Each row was made from one path, in order. Every step used is in the known rows, and no mark comes twice. Write each row's path.
Known rows
ponazup debi gugif kaval vedur: [ 16 -12  19  13  39 -28   5   6 -80   5 -29 -12   6 -42  14 -10 -36  12
 -40 -11 -78  -6  10]
tupi gize kaval gugif: [-31 -30 -20 -16  16  25  40 -28 -29  36  46   1  49   4  -9  -7 -18  12
  17  67  11 -11  53]
gize gugif: [ 20  35  12 -16  28 -27  36  17 -54  18   7   4  -2  18  21   4 -18   9
  10 -17  10  -8  23]
tupi gize kaval gugif ponazup debi: [-54   7  13  11  51  40  40 -26 -67  32 -13  26  32  30   6 -35 -32  68
 -13  55  40  10  26]
tupi gize kaval gugif debi ponazup: [-30 -20  30  13  57  37   0 -22 -51   6 -28   7  17  56   3 -29 -37  43
   9  27  24  11  45]
debi ponazup: [  8  37  35   2   0   1 -27  15 -22  -9 -36   3  -1  32  -6 -18 -13  18
 -16 -26  17  24 -10]
kaval vedur debi gugif ponazup: [ 16  -3  55  49  75   2  64 -29   8 -12   8 -84  35   4  17  10 -21  48
 -37 -15 -40  31  -6]
tupi gize gugif kaval vedur debi ponazup: [ -1  13  10  34  34  -6  51  -6 -56  34  -9 -51  21  17   6  27 -55  24
   7   1 -33   5  54]
mazako vedur debi gugif kaval: [ -5  25  36  37   0  -6  52 -35  27   3  39  -9  50 -29  44  27 -13   8
 -21  33 -99 -18  21]
gugif kaval: [-14   3 -11  11 -21   5  -5 -14 -26  16  -4 -20 -23 -11 -12  -4 -12  -3
  -4  37 -39   3  28]
gize gugif ponazup debi vedur mazako: [ 40  51  54 -19  35 -25  42  15 -97  17 -25  62  -2 -31  44 -26 -17  39
 -21 -77  -3   3 -27]
mazako vedur debi gugif: [  6  28  48  27  19 -12  60 -17  53  -9  42  10  74 -21  58  32  -1   5
 -14  -4 -60 -21 -10]
kaval gize: [-34  11   1  11  -6  31   0 -14 -13 -10 -22  -3  47 -17 -19   1   2 -16
  30  31  -7  14  20]
tupi gize kaval: [-22 -25 -34  -8 -21  48  14 -22 -33  33  42  10  30  -7 -20 -26  -6   8
  -5  67  10  14  27]
ponazup debi gugif kaval gize: [-62  66  43  19  11  18  -3 -14 -65  -6 -73  16  61 -18   9 -25 -28  25
   2  48 -53  20  28]
mazako vedur debi: [  5 -14   8  33   3  -5  47 -23  59 -11  42   8  37 -27  34  44   5 -18
  -3   3 -32 -33  -7]
gize kaval vedur: [ 55 -95 -39 -10  22   0   9 -12 -64   1  57 -68  -1 -58 -36 -13 -17 -32
 -36  23 -18   5  21]
mazako vedur: [ 27  -8 -12   4 -17  -4  17   5   6   5  41  49   8 -40  20  15   6 -23
 -11 -12 -38 -27  -9]
tupi gize kaval gugif ponazup debi vedur: [  -8   14   27   -5   50   26   28  -27 -103   29    0   48   45  -19
   13  -57  -21   42   -3   22  -13   -6   13]
mazako vedur debi ponazup: [ 17  17  42  35   5  -5  17  -5  45 -20   6   7  37   4  27  27  -9  -1
 -18 -24 -12  -6 -17]
debi vedur: [ 48   4  16 -15   0 -14 -17   0 -37  -7  16  18   9 -52   8 -22  12 -28
  11 -36 -54 -12 -18]
vedur mazako: [ -1 -31  -6 -15 -26   1  23   3  34   7  14   7   7 -27   0  17   5   0
 -13  -9   6   4 -12]
mazako vedur debi gugif kaval gize: [ -39   37   37   46   -2   27   53  -49   13   -7   12  -19   99  -46
   25   30  -11  -10    8   66 -106   -1   38]
gugif kaval gize: [-47  19 -10  21 -25  35  -3 -30 -38   0 -28 -25  26 -23 -32  -4 -11 -15
  26  66 -46  17  48]
ponazup debi: [-15  10  12   5  17 -11 -12  13 -23  -9 -48  40   3   4  17  -9  -7  16
  -9 -13  22 -12 -18]
tupi gugif kaval: [-16  30  19   0   9 -21  -5   7 -75  48  11 -30 -40  15  -3  -4 -20  29
  10   2 -39 -23  14]

Which path is each row?
[ 28 -54  38 -10  54 -26  23 -14  -5 -11 -11  27   6 -53  36  10   4 -15
  25 -59 -47 -36  -2] -> kaval gugif debi vedur mazako
[ -8   8  62  19  78 -10 -13   4 -23 -24 -74   3 -12  61  22  -1 -28  33
  17 -42  18  -4  20] -> kaval gugif debi ponazup
[-18  -3  33   3  65   7  29 -24 -74   5 -17 -11   1  26  -2 -32 -31  52
 -31  38  40   8  20] -> gize kaval gugif ponazup debi
[ 27 -27  29  34  43 -17   8  -2   8 -28 -18 -73  18  -1 -10  22 -23  -3
 -19 -37  -2   7  -3] -> kaval vedur debi ponazup
[ 13  38  61   8  74 -22  12  -4 -75  -5 -37  40  12 -15  28 -34 -11  36
   3 -48 -25 -20 -16] -> kaval gugif ponazup debi vedur
[  2  12  48  28  39  15 -44   7 -25 -30 -77   9 -34  57  15 -20 -19  31
  -7 -41  19  22  -6] -> gugif debi ponazup
[ 39 -92 -30  -9  -1 -19  33   8   9   5  34 -29  -3 -69 -11  32  -2 -26
 -26 -33 -22  -3  -8] -> kaval vedur mazako
[-28  54  41   9  10 -11  -3   3 -55   8 -53  23  18  -2  28 -29 -27  40
 -29  14 -46   7   8] -> ponazup debi gugif kaval
[-15  31  50  31  21   2  -1  -9  36 -25 -39 -37  27  46   6   7 -14  21
  -7  -7  25  19  -5] -> vedur debi ponazup
[-24  38  32  26  30  14   0  -1 -37  -3 -60  30 -18  31  15 -28 -14  58
 -31 -14  29  21 -22] -> gugif ponazup debi
[-11  -1  42  14  65 -17 -15  12 -58  14 -25   0 -50  45  33  -2 -16  43
  25 -47   1 -29  -9] -> tupi gugif debi
[-15  52  51  -1  35 -16   0  18 -33  -6 -46  44  40  10  42 -21 -12  38
 -23 -20  -8   2 -20] -> ponazup debi gugif
[ 38 -84  24 -25  52  -7  21 -32 -47 -12  27  -2   7 -64  13 -14  -4 -20
   4  -7 -34 -23  22] -> gize kaval gugif debi vedur mazako
[-24  20  24  21  59  14  20  -7 -71 -15 -57   8  11  18  22   5 -23   9
  52  -3   3   2  48] -> kaval gize gugif debi
[ 29  20  25 -11  18 -23 -30  13 -57 -18 -35  61  15 -49  25 -34   2 -12
  -1 -48 -34 -26 -31] -> ponazup debi vedur
[ -8  40  76  15  67 -14 -45  29 -76   5 -57  -2 -51  82  27 -19 -30  61
   7 -75  20  -7 -18] -> tupi gugif debi ponazup
[-30  60  77  46  51  24  52 -37  30 -12 -12 -48  47  49  31   0 -12  72
 -24  13 -11  40  -6] -> vedur debi gugif ponazup
[  4 -40  -1 -24  36  -7  27 -22 -32   7  41 -40  23 -10 -18  -8 -16  -6
  -1  52   8  -9  42] -> gize kaval gugif
[ -6 -67  16   6  71   5  14 -30 -44 -16  -2 -29  -7   9   5  -9 -21   8
   8  37  13 -14  46] -> gize kaval gugif debi
[-12  36  32   3  -1   2   8 -11 -29  14  -1 -16  13  -2   8 -16 -17  24
 -18  28 -70  17  24] -> debi gugif kaval
[ 57 -18  32 -20  40 -29  27   7 -58   1  -8  43 -16 -47  47  -1  -7  -6
  16 -76 -35 -20  -2] -> gize gugif debi vedur mazako
[-45  55  31  13  -5  32  10 -27 -41   1 -24 -22  59 -17 -11 -15 -15   7
  10  64 -77  29  44] -> debi gugif kaval gize
